In the rows, 128 means zero.
Known rows, with every way that one mark hangs from another:
{tede {tiren {farubo {fepom {zolo domot}}} lolog}}: [103 149 129 105 113 149 110 131 128 147 198 171 122 147 124 115 162 116
  76 157 150 130 128  60 137 157 124 113]
{fepom farubo zolo}: [131 141 113  96 128 110 130  94 145 126 142 111 139 133 166 100 140 148
 109 147 151 105 125 113 140 139 150 152]
{farubo {tiren lolog}}: [131 157 129  96 116 152 127 134 126 131 151 150 116 141 136 161 151 120
 100 134 129 150 127 100 110 117 105 133]
{tiren lolog}: [141 136 146  92 109 129  97 137 127 157 151 150 118 116 154 143 145 140
 112 129 125 156 113 128 126 124 140 128]
{fevim {girog {fitut bosem {domot {zolo fepom}} regu}}}: [ 91 146  62 171 125  83 147 119 115 166 159 129 121 110 137 175  95 120
 122 153 189 125 162 107 133 136  70 127]
{fitut {bosem regu} {domot {zolo fepom}} fevim}: [ 90 175  55 169 139  52 104 146 125 188 173 122  86  93 159 134  71 111
 100  87 132 159 153  57 144 158 110 112]
{fepom {farubo tiren}}: [101 156 106 103 139 148 165 106 140 111 147 124 137 133 141 141 123 154
 107 142 151 135 135 114 119 140 104 152]
{girog fevim {fitut bosem {domot {zolo fepom}} regu}}: [ 69 176  30 153 182 114 172 118 130 182 157 132 116  67 143  98  83 146
  80 141 168 172 171  64 126 187  89 166]
{fevim {girog {fitut bosem {domot zolo} regu}}}: [ 89 144  67 174 116  88 152 119 118 153 164 124 119 103 142 170  89 128
 122 153 188 124 151 107 133 136  73 127]
{girog {fitut bosem domot fevim regu}}: [ 63 170  54 168 145 102 163 118 134 161 186 136 101  75 131 124  65 154
  80 127 160 155 156  64 140 162  92 160]
{fepom {farubo {tiren lolog}} {zolo {domot {fitut regu}}}}: [118 172 119 101 126 127 129 107 147 158 181 112 101 145 175 127 159 163
  84 172 187 114 126  60 104 144 108 175]
{fitut girog}: [112 145 107 130 133 137 132 116 115 147 156 120 128 119 121 159 120 116
 132 123 148 127 147 123 127 123  79 108]
{lolog {tiren farubo}}: [ 75 150  67 120 155 125 163  96 102  91 135 114 104  94 137 107 140 113
 111 151 118 102 100  93 132 151 112 126]
{fepom {farubo {tiren lolog}} zolo}: [133 161 114  74 121 127 130  98 143 129 158 127 131 142 172 123 155 143
  89 151 152 120 124  93 129 132 133 156]
{fepom {farubo {tiren lolog}} {zolo {domot {fitut girog}}}}: [116 173 114 100 126 127 133 108 145 166 198 104 108 143 167 142 161 159
  92 175 185 118 120  66 107 139 103 159]
{girog fevim {fitut regu}}: [ 90 149  74 132 191 146 176 110 150 147 139 128 131  74 132 100 117 159
  93 153 166 150 170 105 119 189  85 181]
{lolog {tiren {farubo {fepom {zolo {domot {fitut fevim}}}}}}}: [ 80 159  67 121 180 110 162 101 100 116 163 111 102 109 144 113 156 108
 103 168 133  97 109  58 133 151  94 130]
{girog fevim {fitut bosem {domot zolo} regu}}: [ 67 171  35 156 172 118 176 117 134 169 163 128 118  59 148  92  78 154
  78 140 169 172 160  61 126 186  92 166]
{fepom farubo {zolo domot}}: [123 139 123 111 121 105 130 111 152 153 163 111 119 137 161 112 140 163
 116 154 160  97 115  91 126 146 154 163]
{zolo {domot fitut} fepom}: [117 146 126 157 164 110 115 147 129 213 154 115  95 156 111 155 158 132
 134 165 165 128 145  95  98 141  98 140]
{zolo domot}: [118 125 142 148 118 121 128 150 140 168 159 127  97 134 119 146 129 150
 139 138 141 119 115  96 109 138 137 141]
{fitut {bosem regu} {domot {zolo fepom}} {fevim girog}}: [ 90 164  48 180 133  24 110 143 120 185 181 116  96  94 165 178  64 105
 113  98 161 148 158  75 151 148  91  98]
{fepom {zolo {domot {fitut bosem}}}}: [134 141 119 150 118 101 112 128 135 164 156 107  98 151 148 111 145 130
 113 156 154 102 119  80 114 123 138 134]
{fevim {girog {fitut {bosem regu} {domot {zolo fepom}}}}}: [ 97 142  62 177 125  76 139 130 131 174 165 123 118 109 134 176 104 118
 131 159 170 123 153 119 126 144  76 113]
{tede {tiren {farubo {fepom {zolo {domot fitut}}}} lolog}}: [100 155 128 113 120 150 111 129 129 150 203 159 122 146 126 112 167 120
  72 170 160 132 128  57 132 158 111 113]
{fitut bosem}: [109 141  90 151 116 117 136 125 117 132 120 142 105 139 142 125  85 122
 110 107 122 147 144 119 123 105 128 109]
{tede {tiren farubo}}: [ 82 141 112 135 114 155 135 119 131 103 169 144 131 134 105 101 133 120
  90 149 154 123 132  88 140 163 122 111]
{lolog {tiren {farubo {fepom {zolo {domot fitut}}}}}}: [ 83 158  70 126 173 120 160  99  99 117 154 114 102 117 141 105 164 104
 105 173 129  92 106  62 125 148  92 129]
{tiren {farubo {fepom zolo}} lolog}: [119 157 116  56 146 139 117 108 118 159 168 180 132 114 175 110 171 119
  91 140 138 140 125  94 145 127 123 127]
{tede {tiren {farubo {fepom zolo}} lolog}}: [107 150 125  98 116 151 109 123 124 132 186 171 133 145 126 109 162 109
  73 153 145 133 134  70 144 154 121 109]
{domot {fitut bosem fevim girog regu} zolo}: [ 82 191  71 159 153 118 120 109  87 164 156  78  89 107 179 128 108 116
  97 134 205 151 182  58 120 132  24 121]

Rows:
[ 57 199  42 158 131  80 135 111  83 170 195 120  87  74 167 159  35 116
  86  74 190 161 177  24 155 134  55 119] : {fitut bosem {domot zolo} fevim girog regu}
[ 90 153  67 111 170 120 159  93  95 101 138 125 114 116 141 105 156  94
 106 158 113  92 112  76 139 144 103 124] : {lolog {tiren {farubo {fepom zolo}}}}
[111 166 103 115 125 103 118 137 116 177 176 127 131 106 142 137 130 124
 112 137 145 154 114  66 137 148 125 136] : {fitut {domot {zolo {fepom {farubo {tiren lolog}}}}}}
[108 159 117  86 131 148 151 112 140 126 159 134 132 127 155 147 132 158
 101 142 149 149 128 114 119 138 111 152] : {fepom {farubo {tiren lolog}}}
[ 93 193  76 126 196 137 123  97  97 186 138  75 120 114 168 120 153 122
 107 165 218 146 194  80 108 164  18 147] : {domot {fitut {girog fevim} regu} {zolo {fepom farubo}}}
[146 158 122 110 152 139 142 133 120 150 152 159 128 196 124 153 174  80
 105 151 124 108 153  53 113 111  83 136] : {farubo {fepom {zolo domot}} tiren}
[137 142 124 143 124 107 109 125 134 170 167  99 107 145 141 121 158 128
 120 161 164  96 119  81 116 129 120 134] : {fepom {zolo {domot {fitut girog}}}}
[126 163 112 139 160 125 101 131 103 180 126  83 122 138 147 111 176 104
 127 174 169 139 152  96 109 140  77 126] : {domot fitut {zolo fepom}}
[106 165  97 127 131 104 128 134 115 167 169 119 135 112 133 133 124 120
 118 136 147 144 118  67 138 148 120 134] : {fitut {domot {zolo {fepom {farubo tiren}}}}}
[ 68 190  52 147 144  64 130 114  96 169 165 132  91  91 174 134  47 127
  80  84 177 166 174  33 158 147  96 146] : {fitut bosem {domot {zolo {fepom farubo}}} fevim regu}
[118 159 108  90 159 128 130 116 125 165 133 147 130 148 132 158 147 125
 112 139 143 146 161 123 121 134 105 144] : {zolo {fepom {farubo {tiren lolog}}}}
[ 88 151  71 156 132  70 144 107 102 120 135 137  92 116 171 181  47 124
  99  88 189 138 191 102 148 114  74 127] : {fitut bosem {fevim girog} regu}
[129 146 104 145 136 101 122 123 134 169 164 101 104 138 149 119 140 131
 110 153 165 110 127  78 115 130 121 130] : {fepom {zolo {domot {fitut bosem {girog fevim}}}}}
[113 162 119  70 151 138 118 113 122 174 183 166 118 116 175 112 176 130
  91 155 153 139 122  81 133 133 114 132] : {tiren {farubo {fepom {zolo {domot fitut}}}} lolog}
[ 76 175  48 165 133  37 129 119  87 168 167 129  97  94 173 179  43 110
  96  92 199 151 178  49 162 132  79 124] : {fitut bosem {domot {zolo fepom}} {fevim girog} regu}
[ 97 150 126 101 120 159 117 128 124 133 187 175 133 140 121 117 154 115
  77 150 145 143 136  78 140 156 113 108] : {tede {tiren {farubo fepom} lolog}}
[ 89 140  67 175 120  87 159 116 123 146 166 130 120 104 135 176  83 134
 118 152 187 123 150 116 134 134  74 127] : {fevim {girog {fitut bosem domot regu}}}
[ 87 152  92 141 158 130 155 114 141 146 158 127 112  87 125 122 113 151
  98 145 161 135 166  95 133 170  83 175] : {girog {fitut fevim regu}}
[126 157 105  93 128 126 146  94 143 114 147 117 136 149 159 117 148 138
  97 151 153 107 130  94 130 134 127 156] : {fepom {farubo tiren} zolo}
[ 92 149  67 174 137 135 142 128 154 162 144 135  95 111 126 107 109 139
 103 144 123 135 160 118 104 159  91 136] : {girog {fitut {bosem regu}}}
[ 98 134  87 164 124  92 153 117 129 145 168 124 132  99 128 177 104 136
 127 161 189 114 143 120 136 145  75 136] : {fevim {girog {fitut domot regu}}}
[ 90 168  97 124 158 117 134 100 106 139 162 120 106  96 143 171  90 125
 106  93 187 130 189  87 148 139  46 141] : {fitut fevim girog regu}
[ 97 137  86 162 122  93 147 120 124 150 166 117 130  96 136 170 110 131
 129 164 192 114 144 110 135 147  75 137] : {fevim {girog {fitut {domot zolo} regu}}}
[108 156 102 130 130  94 121 134 116 173 165 117 137 104 136 124 120 125
 123 134 144 143 117  76 143 151 130 133] : {fitut {domot {zolo {fepom farubo}}}}
[ 94 164  87 142 144  47 119 122  99 163 174 115 119  84 157 181  87 115
 115 112 204 133 162  57 168 154  79 144] : {fitut {domot {zolo fepom}} {fevim girog} regu}
[ 80 164  67 125 176 123 158  95  94 115 146 117  93 118 146 103 160 104
  97 170 137  89 118  55 124 152  81 138] : {lolog {tiren {farubo {fepom {zolo {domot {fitut regu}}}}}}}
[ 92 148 110 178 136  95 136 137 127 169 175 106  76 128 146 164 102 156
 116 145 195 129 143  77 108 134  83 140] : {zolo {domot {fitut bosem {fevim girog} regu}}}
[ 90 169  64 152 118  85 129 130 104 177 158 132 113 113 152 122  78 120
 107 114 139 162 132  69 139 129 131 113] : {fitut bosem {domot {zolo {fepom farubo}}}}
[ 94 173 100 138 160 118 136 134 132 212 173 127  86 158 135 167 140 152
 106 164 177 152 153  82  89 137  87 147] : {zolo {domot {fitut bosem}} {fepom {farubo {tiren lolog}}}}
[105 143 119 177 127 119 133 145 133 175 167 110  84 138 132 137 119 155
 121 154 162 134 120  86  95 130 110 132] : {zolo {domot {fitut bosem}}}
[121 167 121 100 124 124 131 113 150 160 189 109 109 145 169 130 164 163
  91 178 179 117 113  68 107 142 120 165] : {fepom {farubo {tiren lolog}} {zolo {domot fitut}}}
[105 149  98  92 165 138 147  98 119 128 145 157 141 128 152  97 155 107
 107 140 141 112 140  95 148 131 111 126] : {tiren {farubo {fepom zolo}}}
[ 76 170  49 172 149  90 137 136 144 195 186 121  99  79 131 119  94 134
  98 136 137 154 154  70 129 178  95 140] : {girog {fitut {bosem regu} {domot {zolo fepom}} fevim}}
[122 152 111 107 141 121 111 124 110 169 116 113 131 133 149 119 152 110
 134 142 146 135 154 107 127 144 114 137] : {domot {zolo {fepom farubo}}}
[ 82 153  67 114 172 127 166  98  95 100 138 128 113 110 135 112 149  99
 109 153 112 104 113  83 134 146  96 123] : {lolog {tiren {farubo fepom}}}
[157 162 134  86 140 139 120 140 120 171 169 174 120 188 140 163 184  89
  93 149 123 127 143  52 111 107  92 136] : {farubo {fepom {zolo domot}} {tiren lolog}}
[ 91 158  53 141 153 120 161 111 111 149 149 131 117 109 143 152  72 121
 108 100 150 164 169 116 125 118  82  95] : {fitut bosem {girog fevim}}
[104 168 117 127 166 123 131 134 137 210 176 120  98 155 129 167 160 154
 114 176 181 143 145  86  91 148  86 157] : {zolo {domot fitut} {fepom {farubo {tiren lolog}}}}
[ 87 152  56 187 126  31 130 137 137 154 196 124  97  86 156 182  43 129
 106  93 157 145 139  92 151 144 100  99] : {fitut {bosem regu} domot {fevim girog}}
[110 168 104 118 135 126 148 104 147 152 187  94 113 149 155 134 154 154
  99 175 186 104 126  65 109 141  97 158] : {fepom {farubo tiren} {zolo {domot {fitut girog}}}}
[103 188  81 131 151 126 115 121 102 184 138  99 106 143 173 121 149 117
 100 167 175 165 162  82 101 129  69 123] : {domot {fitut bosem} {zolo {fepom {farubo {tiren lolog}}}}}
